Each row was made from one path, in order. Every step used is in the known rows, and no mark comes twice. Write each row's path.
Known rows:
N/A/P/T/Y/J/S: [-10 -15   0  17  29 -35  26  17 -47 -29  10  24  -1 -16  57  19 -12 -43
 -10   2  51  -9   7 -37 -14 -26  27  -2   7 -31 -19 -24   3]
K/P/A/N: [ 17 -22   0  33  35   1 -32  10 -74 -21  -6  14 -43   8  78   2 -23 -21
 -32  27  18 -55  18 -52  -3 -21  49   8 -19 -50 -15 -39 -27]
F/S: [-27  -9  -7  14  30  -3  41  29 -61 -32  28  21 -65  -7   7 -12   1 -30
 -52  28  25  -1  13  16  22  -1  17 -13 -18   5 -26  -5  30]
K/P/A: [  8 -30   2  27  33   1 -24  25 -63 -26  -8   4 -24   1  59  -7 -15 -18
 -46  29  22 -41  21 -49  -4 -25  37   8 -19 -45 -16 -37 -23]
U/N: [-22 -19 -29  -7  69  -2 -36  36 -78 -21  24   2 -12 -32  52 -44 -14  -9
 -48  -5  -3 -42  17 -16 -12  23  42 -28 -23  35 -49 -24  11]
F/Y/T/P/A/N: [-18 -33   0 -34  24 -11  21  45 -58  -1  31  26 -41   5  51   3  17 -22
  -6  34  37 -14  11 -49   0   6  79 -13 -25 -18 -15 -15  20]
T/S/J/Y: [-35  -6   1  -3  54   8  45  34 -26 -10  48  -4 -47  31 -23 -23  23 -34
   6  12 -13 -19  31   5  -5  11  24   8 -28 -17   4 -40  59]
S/J/P: [-44   6  -2  -1   2  -7  28  47 -43 -17  -6   7 -35  44   7 -49   4 -19
 -17 -10   2 -31  23 -22 -22   4   1 -11 -22 -32  21 -60  29]
N/A/P/T/Y/F/S: [-11 -26   4  22  15 -39  40  20 -55 -31  30  17  -9 -18  62  29 -17 -51
 -17  14  50  -5   0 -48  15 -28  30 -10   1 -25 -29  -3   1]
Y/F/S/J/P/A/N/U: [-48 -16 -12   4   4 -19  41  17 -21   4  35   7 -57  -1  16  12   4 -44
 -14  46  -5 -12  39 -48  42   1 -16  -4 -29  -9 -11 -12  33]
F/S/J/Y: [-40  19  -1  -7  28  -7  55  38 -42 -13  17  14 -88  28  -9 -19  15 -24
 -27  30  -3 -10  24  13   0   1   2 -14 -35   2   4 -24  40]
U/N/A/P/T/Y/K: [-13 -18 -15   1  57 -32 -14  28 -81 -23  24   2  -5 -35  74 -15 -26 -26
 -25  -1  23 -40   8 -47  -7   1  48 -18 -22  27 -65  -9  -3]
N/A: [ -8 -26 -18  31  26 -27  30  40 -67 -30   3  -4   9 -16  53  -7  -8 -52
 -45 -20  53 -13  -2 -28   5  -8  30 -23  -1 -20 -26 -25   1]
S/J/Y/T/P: [-38  11   4 -40  32 -18  33  49 -26  -9   7   3 -28  39  11 -26  28 -23
  15   0  -9 -17  24 -32 -34   2  24 -16 -29 -14  30 -50  44]
A/P: [ -8 -26   8  20  33  -3   1  -5 -65 -53  15  23 -13   0  52   1 -35 -18
 -31  22  24 -29   9 -26   6 -16  46 -13   4 -42   3 -22  -4]
T/S/J/P/A/N: [-31  -7   1  20  37   5  39  20 -41   0  34   6 -58  35   4 -28   5 -37
   5   9  -3 -40  31  -8   6   5  26  16 -24 -34 -19 -44  45]
K/P: [  8 -33  10  20  22   9 -22  34 -63 -47  13  11 -27  10  42 -10  -7 -17
 -38   8  19 -18   3 -36  -8 -19  39   1 -16 -37   8 -35 -13]
A/P/T/Y/K: [-15 -20  11  -3  33 -23   7   3 -58 -45  29  34  -8  -6  40  16 -26 -22
  -2  39  32 -21  24 -45  -6 -10  41   3  -2 -26  -7 -18  17]
F/Y/J: [-50 -28  -7 -33  25   2  32  57 -58  -6  25  32 -26   8   3  -9  24 -16
 -27  36  30 -11  33 -26  -2  27  25  -2 -32 -18  12 -44  41]
K/Y/J: [-32 -11  -4 -10  36   2  14  41 -37 -20  45  -4 -17  -5   9  -6   7 -20
 -17  25   8  -7  37 -16 -16  11  30  24 -43 -30  26 -74  26]
J/Y/K: [-34  -9 -26 -19  51   4   2  41 -21 -39   8 -25 -38  -1  -9 -13   9 -17
 -30  32   6   0  29 -23 -16  15  47 -10 -27  -3  16 -28  31]
Y/K/P: [-20 -32   1  15  13 -11   4  36 -65 -58   3  -9 -22   0  11  -5  -5 -27
 -31  30  32 -12  22 -49  20  -7  23   4 -41  -7 -13 -21  16]
F/Y/T/S/J: [-43 -28  10 -36  21   2  44  62 -37  11  46  14 -48  12  17 -12  43 -26
  -3  37  26   9  25 -24   9  15  50  -8 -30   1  -2 -24  48]
N/A/P/T/S/J: [-10 -17   6  25  14 -43  33  16 -59 -25  12  20  -6   3  66  16 -16 -54
 -15   0  46 -19   7 -42   4 -30  19 -11   3 -27 -25 -21   9]
A/P/T: [-15 -21   4   2  23 -22 -14  -1 -57 -42  15  43 -10  -5  61  14 -27 -22
 -26  31  29 -20  23 -39  -7 -20  31 -11  10 -25  -4 -21  11]
K/P/T: [  3 -28   6   3  14 -10 -38  38 -55 -37  14  32 -23   6  52   3   1 -21
 -34  17  24  -9  17 -48 -22 -24  23   3 -10 -21   0 -32   3]
N/A/P/T/S: [ -4 -27   1  30  21 -37  22  13 -58 -33  17  20  -2 -10  70  19 -20 -54
 -24   1  52 -11   2 -40   7 -32  33 -10  11 -28 -32 -14   3]
Y/T/P: [-17 -33   7 -27  29 -24  20  39 -44 -37  32  19  14 -11  45 -12  17 -36
   5  -9  36  11   0 -45  -4 -16  61 -14  -4  -5 -22 -16  37]
S/J/Y/K/P/A/N: [-32  19  -4 -12  31 -16  18  32 -43  -4 -16  -7 -57  45  15 -14   8 -20
   4  28 -12 -51  41 -43 -19   6  12  -4 -49 -23  24 -55  27]
P/T/S/J/Y/K: [-45  -4  -9 -25  32 -27  18  39 -27  -6  34  22 -30  10  -5   0  26 -38
   2  31  12  -5  52 -24 -14   5  -1   6 -22  15 -16 -31  77]

Write each row's path:
[-63 -15  -8 -24  18  -8  12  42 -24 -19  19  44  -8   5   0 -25  17 -30
  -9   8  23   4  43 -30 -19   0  -1  25  -6 -22  -5 -61  67] | Y/J/P/T/S
[-16 -12 -11   4  52 -31 -13  24 -75 -11  25  11 -16 -18  76 -19 -19 -30
 -23  -8   9 -45  12 -36  -7  -7  31 -20 -19  25 -62 -17   6] | U/N/A/P/T/S/J
[-37 -14   1   1  12   1  35  41 -24 -15  74 -27 -54  -6  -2  14   9 -24
 -21  48 -12   2  29 -18  18   6  21   9 -59 -14  21 -36  21] | K/Y/F/S/J
[-11 -19 -20   5  52 -30 -32  24 -80 -21  15  12  -6 -34  92 -17 -28 -25
 -42  -8  19 -39   5 -40 -11  -7  42 -29 -10  26 -62 -13  -8] | U/N/A/P/T
[  0 -23   2  24  25 -38  26  19 -64 -34  15  18   6 -12  72  17 -23 -47
 -19  -1  55 -16  -1 -46  -4 -24  40 -11   9 -34 -23 -18  -7] | N/A/P/T/Y
[-37 -14   5  12  30   8  45  35 -33 -15  44   3 -47  34 -18 -36  14 -35
   0  -1  -1 -19  24   0   3   4  20  12 -22 -27  -8 -41  53] | T/S/J/P
[ -7 -20   5 -13  34 -10   9  38 -30 -19  51 -17 -18 -14  44   1   5 -24
  -5  24  17   0  18 -37 -14 -12  75  12 -36 -25  -1 -43   6] | K/Y/T/P/A
[-51 -37 -11   3  12  -3  41  34 -36 -28  58  -2 -30 -27  -2  14  10 -36
 -38  42   8   9  23 -24  49   4   2 -12 -29   6 -16   5  41] | Y/F/S
[-19 -30  -4  19  19 -17   3  28 -65 -42 -12 -14 -19  -7  22  -3 -12 -27
 -36  45  35 -29  35 -58  23 -12  21   8 -43 -13 -29 -23   8] | Y/K/P/A
[  2 -35 -15   7  46 -24  19  15 -76 -43  14  17  10  -1  26  -7 -27 -29
 -22   1  31 -51   6 -43  -9 -13  51  -3 -15 -45 -38 -16   7] | T/P/A
[ 12 -28 -15  13  49 -24  10   1 -86 -39  16  26  -8   6  45   4 -34 -33
 -10  -1  26 -65   3 -46  -8  -8  62  -3 -15 -50 -37 -19   3] | T/P/A/N
[-30  -7 -13 -39  56   7  -7  48   0 -16  17 -12 -29  -8  31 -19  30 -18
 -16  18   5  22  21 -23 -31   2  67 -17  -4  -3  21 -35  32] | J/Y/T
[-10 -22 -16   9  58 -25 -24  22 -74 -19  30  10 -13 -32  81 -16 -23 -30
 -33  -7  16 -37   6 -33  -5  -8  44 -20 -12  25 -69  -9   0] | U/N/A/P/T/S
[-39  -8  11 -13  31 -11  32  30 -22  13  28   8 -35   7  47 -23  30 -43
  22  14  15  -5  33 -32   9  -8  44   4 -13  -5 -27 -37  54] | Y/T/S/J/P/A/N
[-60 -23  -3  -3   4 -12  56  38 -37 -16  50   0 -34  -7  -9  10  17 -37
 -22  40  -2  -3  30 -27  45   6 -18 -13 -40   6  -6  -7  50] | Y/F/S/J
[-16  -9 -16  -4  66 -23 -20  25 -63 -15  22  14 -11 -36  69 -15 -15 -20
 -19  -6  14 -34  11 -30 -26  -2  39 -11 -15  23 -55 -20   1] | U/N/A/P/T/Y/J/S
[-43 -15  16 -22  34 -13  45  43 -25   0  40   5 -13   1  27 -21  41 -44
  19  10  18  12  30 -21  12  -3  32  -3 -15  11 -19 -32  67] | Y/T/S/J
[-28  -8  10  -6  28   3  21  43  -5   5  53 -28 -47   0  30 -15  20 -25
   2  33   3   6  34 -22  -9  -8  60  24 -39 -24   3 -57  22] | K/Y/T/S/J/P/A
[-48 -21 -12 -29  30  12  23  53 -37  -5  21  26 -46   3 -10  -7  31  -8
 -27  38  24  -1  33  -6 -15  23  23   1 -31 -12  14 -38  38] | F/Y/J/S
[-21 -16  15   2  26 -23   8  -2 -50 -31  31  42 -24  12  42  13 -17 -29
  -3  32  18 -24  29 -31  -1 -21  21   1   1 -26  -7 -23  30] | A/P/T/S/J
[ 16 -10 -28  17  53 -19 -15 -13 -53  -6  14  37 -43   5  71   5 -20 -52
  -7   2  16 -36  24 -41   2  22  28 -13  12 -24   1 -36   5] | A/N/U
[ 26 -23  -4  31  39  -8 -35   1 -60 -12  -9  19 -43   8  83   5 -23 -30
 -28  28  18 -49  25 -63  -3 -20  35  10 -10 -50 -12 -40 -31] | K/P/A/N/U
[-19 -11  10  -9  42 -14   2   0 -41 -35  28  43 -14  -7  34  15 -14 -15
   4  34  24 -15  27 -28 -24 -13  32  10   5 -32   3 -28  20] | A/P/T/Y/J/S
[-36  14   8 -21  24 -17  60  39 -38 -17  24  20 -80  29  -3 -14  21 -27
  -9  23   1  -2  15   0  -3 -10  15 -12 -34   3  -2 -16  45] | F/S/J/Y/T/P
[ -7 -21 -19  13  57 -21 -24  23 -84 -26  15   1  -8 -32  87 -23 -31 -24
 -44 -13  16 -44  -1 -34  -4  -5  49 -29 -13  18 -58 -14 -17] | U/N/A/P
[ -7 -17 -15   2  62 -26 -20  27 -80 -19  27   9  -5 -34  83 -18 -26 -24
 -27  -9  18 -41   3 -40 -15   0  52 -20 -12  19 -60 -14 -10] | U/N/A/P/T/Y
[  1 -28  -1  38  21 -29  25  14 -69 -43   2   7   3 -10  74   7 -29 -47
 -37  -7  52 -20  -8 -38   9 -28  41 -20   8 -39 -19 -19 -17] | N/A/P
[ -7  -8 -30  27  58 -12  -6  -2 -77   4 -13  12 -26 -12  73  -3 -27 -32
 -34  32  23 -71  39 -34   7   8  44  -7 -13 -32 -39 -37   2] | P/A/N
